What can hang from each mark:
zesu: fida
mifotu: fida fudedem
kitek: fudedem mifotu
fida: fudedem kitek pilel zesu
pilel: fida fudedem
fudedem: fida kitek mifotu

Each row was made from one small tree. The marks that hang from a mark follow it in brackets, in alphabetical order. Every link used is in the known rows. Write each row's tree.
Known rows:
mifotu[fudedem[fida[zesu] kitek]]: [ 3.58 -0.42  2.68 -1.21  2.70  0.29 -1.47 -0.75  4.47  2.75  2.14  1.39
 -1.58  1.84  1.23  1.18 -7.10  4.41 -4.11 -0.50 -3.84  0.58  1.21 -1.97]
mifotu[fida[pilel zesu] fudedem[kitek]]: [ 1.20 -2.56  4.82  0.19  3.29  2.57 -4.07 -0.84  3.59  0.37  3.22  1.56
 -1.50  5.06  1.18  2.01 -2.48  5.24 -4.85 -0.58 -3.55  1.52 -0.52  1.32]
kitek[mifotu]: [ 0.77  3.15  2.07 -2.90 -1.31 -0.20  2.18  0.71 -1.73  0.79  0.42  0.78
 -0.92 -0.12  1.45 -1.40  2.88 -0.98 -1.32  0.40 -0.66 -0.35 -0.15 -1.23]
mifotu[fida[pilel] fudedem]: [-2.02 -0.18  4.18  0.93  0.99  2.80 -2.01  0.00  0.04  0.96  3.77  2.21
 -1.62  6.16  1.92  0.22  4.03  2.48 -1.91 -0.02 -2.14 -0.78 -0.96  4.33]
kitek[fudedem mifotu[fida[pilel]]]: [-1.12  2.26  6.79 -4.05 -1.50  1.05  0.82  1.44 -2.91 -1.07  2.63  3.45
 -2.28  4.87  2.30 -1.88  7.69  1.01 -2.10 -2.20 -2.05  0.00 -1.38  1.31]
pilel[fida]: [-1.47 -1.72 -1.04  1.04 -2.01 -1.10  0.51 -0.90  2.16 -0.61  0.44  0.42
 -3.01  0.04 -0.05 -0.50  0.80 -1.06 -0.48  2.19 -1.16  0.42  0.50 -0.91]
pilel[fida fudedem]: [-5.40 -3.48 -1.42 -0.84 -2.06 -0.74 -1.57 -2.18 -0.65  2.68  0.93  0.32
 -4.36  1.25 -0.41 -0.52  1.08 -0.15 -0.67  3.25 -0.48 -1.52 -0.08  1.85]
kitek[fudedem[fida[pilel zesu]] mifotu]: [ 1.94  0.16  5.00 -3.91  0.11 -1.87  3.27  1.53  0.30  1.29  2.21  4.16
 -1.81  3.76  1.91 -3.27 -3.81  1.71 -4.20 -0.67 -1.72 -0.65 -1.26 -1.01]
fida[kitek pilel]: [-0.90  0.15 -0.01  0.67  1.36  1.04 -1.14  0.74  0.61 -0.93  1.23  1.08
 -2.75  0.73 -1.14 -1.18 -0.24  0.77 -1.46 -1.17  0.90  2.26 -0.23  1.19]
pilel[fudedem[kitek]]: [-2.59 -2.69  0.38 -3.98  1.20  1.06 -4.33 -1.00 -1.14  2.96  0.23 -0.95
 -1.71  0.49 -0.43  1.60  0.20  2.76 -1.67  0.06 -1.22  1.43  1.07  0.28]
fudedem[kitek mifotu[fida[pilel zesu]]]: [ 0.99 -4.96  5.02 -2.69  1.73  2.80 -4.25  0.83  8.13  1.42  1.35 -0.30
 -1.15  5.39  0.82  3.82 -3.15  3.40 -3.45  1.59 -2.98  4.25  1.16 -1.36]
kitek[fudedem]: [ 0.72  2.05  1.34 -0.57  0.40 -0.04  1.55  0.45 -2.05 -0.57 -0.08  1.93
 -0.61  0.01 -0.21 -1.70  1.42  1.35 -0.24 -3.20  0.03 -0.47 -0.48  0.28]
pilel[fida fudedem[mifotu]]: [-5.03 -3.06 -0.35 -2.60 -2.12  1.11 -1.12 -0.55  3.16  5.56  0.64  0.31
 -4.40  3.04  0.09 -0.16  1.29 -0.70 -0.18  4.89 -0.73 -0.09  1.45  1.13]
fudedem[mifotu[fida]]: [-1.03  0.54  3.71 -2.25 -2.32  2.96 -1.71  0.45  4.37  1.66  1.22 -0.42
 -0.80  3.66  1.33  2.63  2.94 -0.37  0.82  1.44 -1.66  1.19  0.96  0.04]
mifotu[fida[pilel]]: [-2.84 -2.81  3.52 -0.40 -0.76  1.46 -2.70  0.18  0.85 -1.56  2.30  0.92
 -1.01  4.72  1.12  1.45  2.98  0.66 -0.65  0.82 -1.30  0.78 -0.71  2.36]
kitek[fudedem[fida]]: [ 0.25  1.36  2.44 -2.21 -1.08 -1.07  1.71  0.52 -0.34  0.45  1.08  2.89
 -1.31  1.62  1.15 -1.13 -0.70  1.12 -0.20 -2.57 -1.85 -0.16  0.35 -0.80]
kitek[fudedem mifotu[fida]]: [ 0.15  5.47  6.18 -4.04 -2.87  0.73  1.57 -0.02 -2.75 -1.25  2.01  2.33
 -1.71  1.94  2.20 -1.10  7.80  0.39 -0.92 -2.89 -2.41 -0.84 -0.87 -0.23]
fida[fudedem[mifotu] kitek pilel zesu]: [ 0.19 -0.21  1.19  0.08  2.48  1.02  0.60  0.60  5.15  2.19  1.99  2.11
 -1.67  3.55 -1.32 -1.22 -5.95  4.48 -3.58 -0.13  2.41  2.56  0.14  0.39]
zesu[fida[fudedem[mifotu] kitek pilel]]: [-1.34 -1.03  1.23 -2.00  1.74  0.91  2.25  1.58  6.49  2.53  0.93 -0.73
 -4.57  3.89 -1.99 -1.16  2.10  3.43 -3.50  1.02  2.95  3.07 -0.85 -0.54]
fudedem[kitek mifotu[fida]]: [-0.28 -0.56  4.53 -4.14 -0.75  3.29 -3.81  0.72  6.10  1.65  0.72 -1.10
 -1.35  3.01  1.23  4.56  3.23  1.67 -0.66  0.26 -3.68  4.21  2.30 -2.60]
fudedem[mifotu]: [ 0.50  0.30  1.07 -1.46 -0.08  1.87  0.39  1.65  3.64  2.94 -0.46  0.10
 -0.37  1.91  0.34  0.57 -0.47 -0.31  0.34  1.24 -0.03  1.27  1.66 -0.72]

Write each row's tree:
[ 0.48  5.11  1.68 -3.54 -0.74 -1.08  4.41 -0.50  1.12  0.29  1.11 -1.25
 -4.69 -0.94 -1.37 -2.15  5.59  2.06 -3.81 -0.88  2.05  0.75 -2.22 -2.61]
zesu[fida[fudedem kitek[mifotu]]]
[-2.83 -3.54  2.28 -7.25 -0.44  1.97 -3.71  1.09  3.98  6.92  0.86  0.02
 -2.88  3.69  1.22  3.05 -1.66  2.18 -1.45  2.08 -3.19  3.23  2.97 -1.57]
pilel[fudedem[fida kitek mifotu]]
[-0.30  1.66 -0.50 -0.43  0.50 -0.92  2.35 -1.39  2.73 -0.53  0.72 -1.92
 -3.70 -0.80 -2.63 -0.59  2.59  3.23 -2.61 -1.48  2.59  0.81 -1.88 -1.36]
zesu[fida[fudedem kitek]]
[ 2.13 -3.16  4.63 -5.23  1.16 -1.22 -0.21  1.62  3.98  1.38  1.71  1.64
 -2.17  2.86  2.04  0.34 -5.22  2.06 -5.50  0.99 -3.88  3.07  0.46 -3.72]
fudedem[fida[pilel zesu] kitek[mifotu]]
[ 1.22  2.37  1.98  1.16 -0.86  0.85 -2.52 -3.23  3.13 -2.21  2.28 -0.83
 -1.71 -0.38 -0.73  1.85 -3.28  1.00 -1.00 -1.39 -0.65  0.17 -1.22  0.17]
mifotu[fida[kitek zesu]]
[ 1.66  4.52  1.35 -3.08 -0.69 -0.01  3.19  0.00  2.18  0.47 -0.07 -2.63
 -4.94 -2.44 -1.38 -1.47  4.89 -1.32 -2.90 -0.10  0.94  0.75 -1.75 -2.97]
zesu[fida[kitek[mifotu]]]
[ 0.31  2.09  5.81 -5.57 -1.98  1.63 -2.15 -0.03  0.79 -0.98  1.65 -0.42
 -2.01  0.93  2.36  2.45  6.03  0.83 -2.05 -0.89 -4.21  3.11  0.68 -2.98]
fudedem[kitek[mifotu[fida]]]
[ 0.41  3.94  0.62 -0.39 -2.17 -2.54  3.63 -2.61  2.33 -0.58  2.44  1.99
 -5.15 -1.45 -0.44 -2.99 -2.02  2.12 -4.18  0.18  0.53  0.70 -0.64 -2.44]
pilel[fida[fudedem kitek[mifotu] zesu]]
[-2.99 -7.52  1.61 -5.88  3.10  2.34 -3.20  1.97  5.63  6.25 -0.59 -2.82
 -4.62  5.11 -1.35  1.87  2.20  3.14 -4.13  4.04 -0.21  3.29  0.24 -0.34]
zesu[fida[pilel[fudedem[kitek mifotu]]]]
[-1.53 -3.46  4.11 -4.91  0.38  3.00 -5.67 -1.69  5.18  4.59  1.30 -1.58
 -1.65  3.86  0.47  4.45 -2.81  3.47 -2.31  1.98 -2.64  1.41  1.29 -0.08]
pilel[fudedem[kitek mifotu[fida[zesu]]]]
[-1.85  0.55  1.58 -2.95  1.34  0.43 -1.40 -0.77 -1.64  3.36  2.30  1.15
 -3.57  1.51 -0.53 -2.68 -2.92  1.64 -4.27  0.97  1.41 -0.82 -1.63  2.15]
fida[kitek[mifotu] pilel[fudedem] zesu]
[-4.33  2.06  2.79 -3.80 -2.11  4.20 -4.35 -1.35  2.32  4.03  2.34 -0.56
 -3.82  3.07 -0.16  2.05  3.78  0.58  0.45  0.55 -0.36  0.72  0.85  2.45]
pilel[fudedem[mifotu[fida[kitek]]]]
[-0.22  3.35  2.08 -2.41  0.42  0.68  0.80  1.68 -0.87  0.07  1.75  1.74
 -3.54  0.61  0.24 -2.70  2.99 -0.49 -2.65 -0.91  0.41  2.35 -0.42 -0.06]
fida[kitek[mifotu] pilel]
[ 1.11 -0.46  1.18 -0.41  0.94 -0.22  1.76 -0.18  4.73  2.99  0.66  1.11
  0.88  2.82 -0.15 -0.23 -5.85  3.73 -2.09  1.45  1.61  0.20  0.57 -0.72]
fida[fudedem[mifotu] zesu]
[ 0.70  1.32  6.69 -2.88 -0.36 -0.19  1.14  0.00 -0.88 -1.23  2.71  2.96
 -1.61  4.43  1.82 -1.66  1.33  1.95 -3.55 -1.30 -1.64 -1.15 -2.04  0.85]
kitek[fudedem mifotu[fida[pilel zesu]]]
[ 2.45  7.37  2.08 -1.80  1.16  1.31  3.83 -0.13  1.72  2.45  1.34 -0.97
 -5.68 -1.10 -0.56 -3.09  5.57  0.53 -4.09 -0.77  0.35 -0.91 -1.69 -1.16]
zesu[fida[kitek[mifotu[fudedem]]]]
[-0.53  4.01  0.72 -1.21 -0.16  1.44  1.08  0.43  3.05  2.54  1.32  1.37
 -1.98  1.34 -1.05 -0.64  0.40  2.85 -0.84 -1.40  1.79  2.88  1.57 -0.63]
fida[fudedem[mifotu] kitek]
[ 1.87 -5.81  3.37 -3.69  2.11  0.77 -2.07  2.40  9.05  3.49  0.79  0.99
 -1.71  4.82  1.01  2.24 -8.65  2.81 -4.03  2.17 -3.35  4.49  2.21 -3.05]
fudedem[fida[pilel zesu] kitek mifotu]
[ 0.00 -0.65  0.24  1.61  2.32 -1.09  0.40 -1.00  1.69 -0.97  2.53  2.15
 -1.29  1.64 -1.51 -1.84 -5.71  4.97 -3.80 -1.67  2.60  1.30 -1.32  1.26]
fida[fudedem kitek pilel zesu]
[ 3.41  3.04  4.30 -3.99 -1.11 -2.19  3.88  0.21  0.09  1.06  1.46  3.06
 -1.48  0.92  1.76 -2.37 -3.42  1.13 -2.87 -1.82 -2.03 -1.49 -0.60 -2.47]
kitek[fudedem[fida[zesu]] mifotu]
[ 2.32  4.87  5.61 -1.08 -0.48  1.56  1.11 -1.61  0.60  1.21  3.53  1.34
 -1.03  2.95  2.81 -0.43  1.07  1.62 -3.21  0.21 -2.33 -3.18 -1.43  1.05]
kitek[mifotu[fida[zesu] fudedem]]
[-1.63  3.51  2.63 -2.57  0.09 -0.11  2.23  1.13 -1.75 -0.14  2.85  3.22
 -3.02  1.82  0.28 -3.47  3.39  2.79 -3.55 -1.58  1.45  2.35 -0.57  0.33]
fida[fudedem kitek[mifotu] pilel]
[-3.63 -1.35  1.61 -5.84 -2.14 -0.04 -1.80 -0.96 -0.58  2.91  1.00  0.35
 -5.74  0.44  0.85 -0.45  4.26  0.61 -3.56  2.74 -2.91  1.71  1.10 -1.76]
pilel[fida fudedem[kitek[mifotu]]]
[-0.26  6.05  2.84  1.29 -0.28  3.53 -2.02 -1.90  0.63  0.01  3.73  1.06
 -3.31  1.38  0.54  0.33  3.86  1.83 -0.99 -2.56 -1.32 -0.34 -0.17  2.35]
mifotu[fida[kitek] fudedem]
[-4.94 -1.27  3.24 -4.24 -2.04  3.22 -3.83 -0.75  1.58  4.85  1.89 -0.54
 -1.66  5.06  1.13  2.65  4.00  0.55  0.75  2.66 -0.99 -0.77  0.69  2.69]
pilel[fudedem[mifotu[fida]]]
[-0.15 -3.63  1.81 -0.54  2.20 -0.13  1.39  1.19  4.88  3.01  1.28  2.13
  0.38  5.52  0.06 -0.79 -5.84  4.48 -3.19  1.80  1.68  1.25 -0.08  0.89]
fida[fudedem[mifotu] pilel zesu]
[-0.34  2.76  5.05 -2.70 -1.74  2.82  0.05  0.71  2.12  1.15  1.16  1.66
 -1.19  3.98  1.26  0.90  4.59  1.25  0.58 -2.00 -1.69  0.65  0.87  0.22]
kitek[fudedem[mifotu[fida]]]
[-6.57 -4.47  3.02 -2.58 -0.54  1.96 -4.88 -0.96 -2.28  2.05  3.09  0.45
 -1.82  6.10  0.85  1.56  3.78  1.67 -0.96  1.90 -0.73 -0.89 -1.51  4.89]
mifotu[fida[pilel[fudedem]]]
[ 1.32 -1.57  1.95 -1.23  0.94  0.82 -0.30  1.41  7.98  3.14  1.86  1.54
 -3.07  3.63 -0.06  0.17 -8.65  0.91 -2.47  1.45 -0.62  2.59  1.04 -0.90]
fudedem[fida[kitek pilel zesu] mifotu]
[-1.53 -2.25  1.01 -2.71 -0.79  0.13 -0.09  0.53  6.53  2.13  0.58  1.26
 -3.86  2.45  0.14  1.19  1.05  3.67 -2.89  1.55 -2.24  5.08  3.06 -3.86]
pilel[fida[fudedem[kitek mifotu]]]
[-0.89 -2.67 -0.65  2.19 -1.08 -2.94  1.90 -2.77  3.28 -0.65  1.57  1.40
 -2.08  0.84 -0.54 -1.02 -4.96  3.17 -2.86  1.82  0.52 -0.87 -0.76 -0.76]
pilel[fida[fudedem zesu]]
[ 3.37 -2.87  2.84 -3.80  0.93  0.42 -1.45  0.89  9.00  3.71  0.01 -0.27
 -1.08  1.93  1.06  3.04 -8.38  2.29 -2.90  1.62 -3.41  3.63  2.75 -4.58]
fudedem[fida[zesu] kitek mifotu]
[-1.62 -0.53 -0.10 -2.10 -0.49 -0.62 -2.44 -2.98  1.49  2.98  2.30  0.18
 -3.19  0.34 -0.85  0.24 -7.58  1.76 -1.83  0.46 -0.18 -1.23 -0.44  1.14]
pilel[fudedem[fida[kitek zesu]]]
[ 0.80 -3.44  1.19 -1.31  0.06 -0.82  0.23 -0.87  8.55  2.40  0.52  1.05
 -3.00  1.85 -0.40  1.29 -5.74  4.71 -4.19  2.04 -1.54  3.87  2.16 -4.15]
pilel[fida[fudedem[kitek mifotu] zesu]]
[-1.83  4.97  1.04 -1.62 -3.37 -1.54  3.24 -1.25  0.47 -0.57  2.50  2.63
 -5.84 -0.80  0.05 -3.11  3.96  0.89 -2.88 -0.34  0.00  1.76  0.12 -2.08]
pilel[fida[fudedem kitek[mifotu]]]
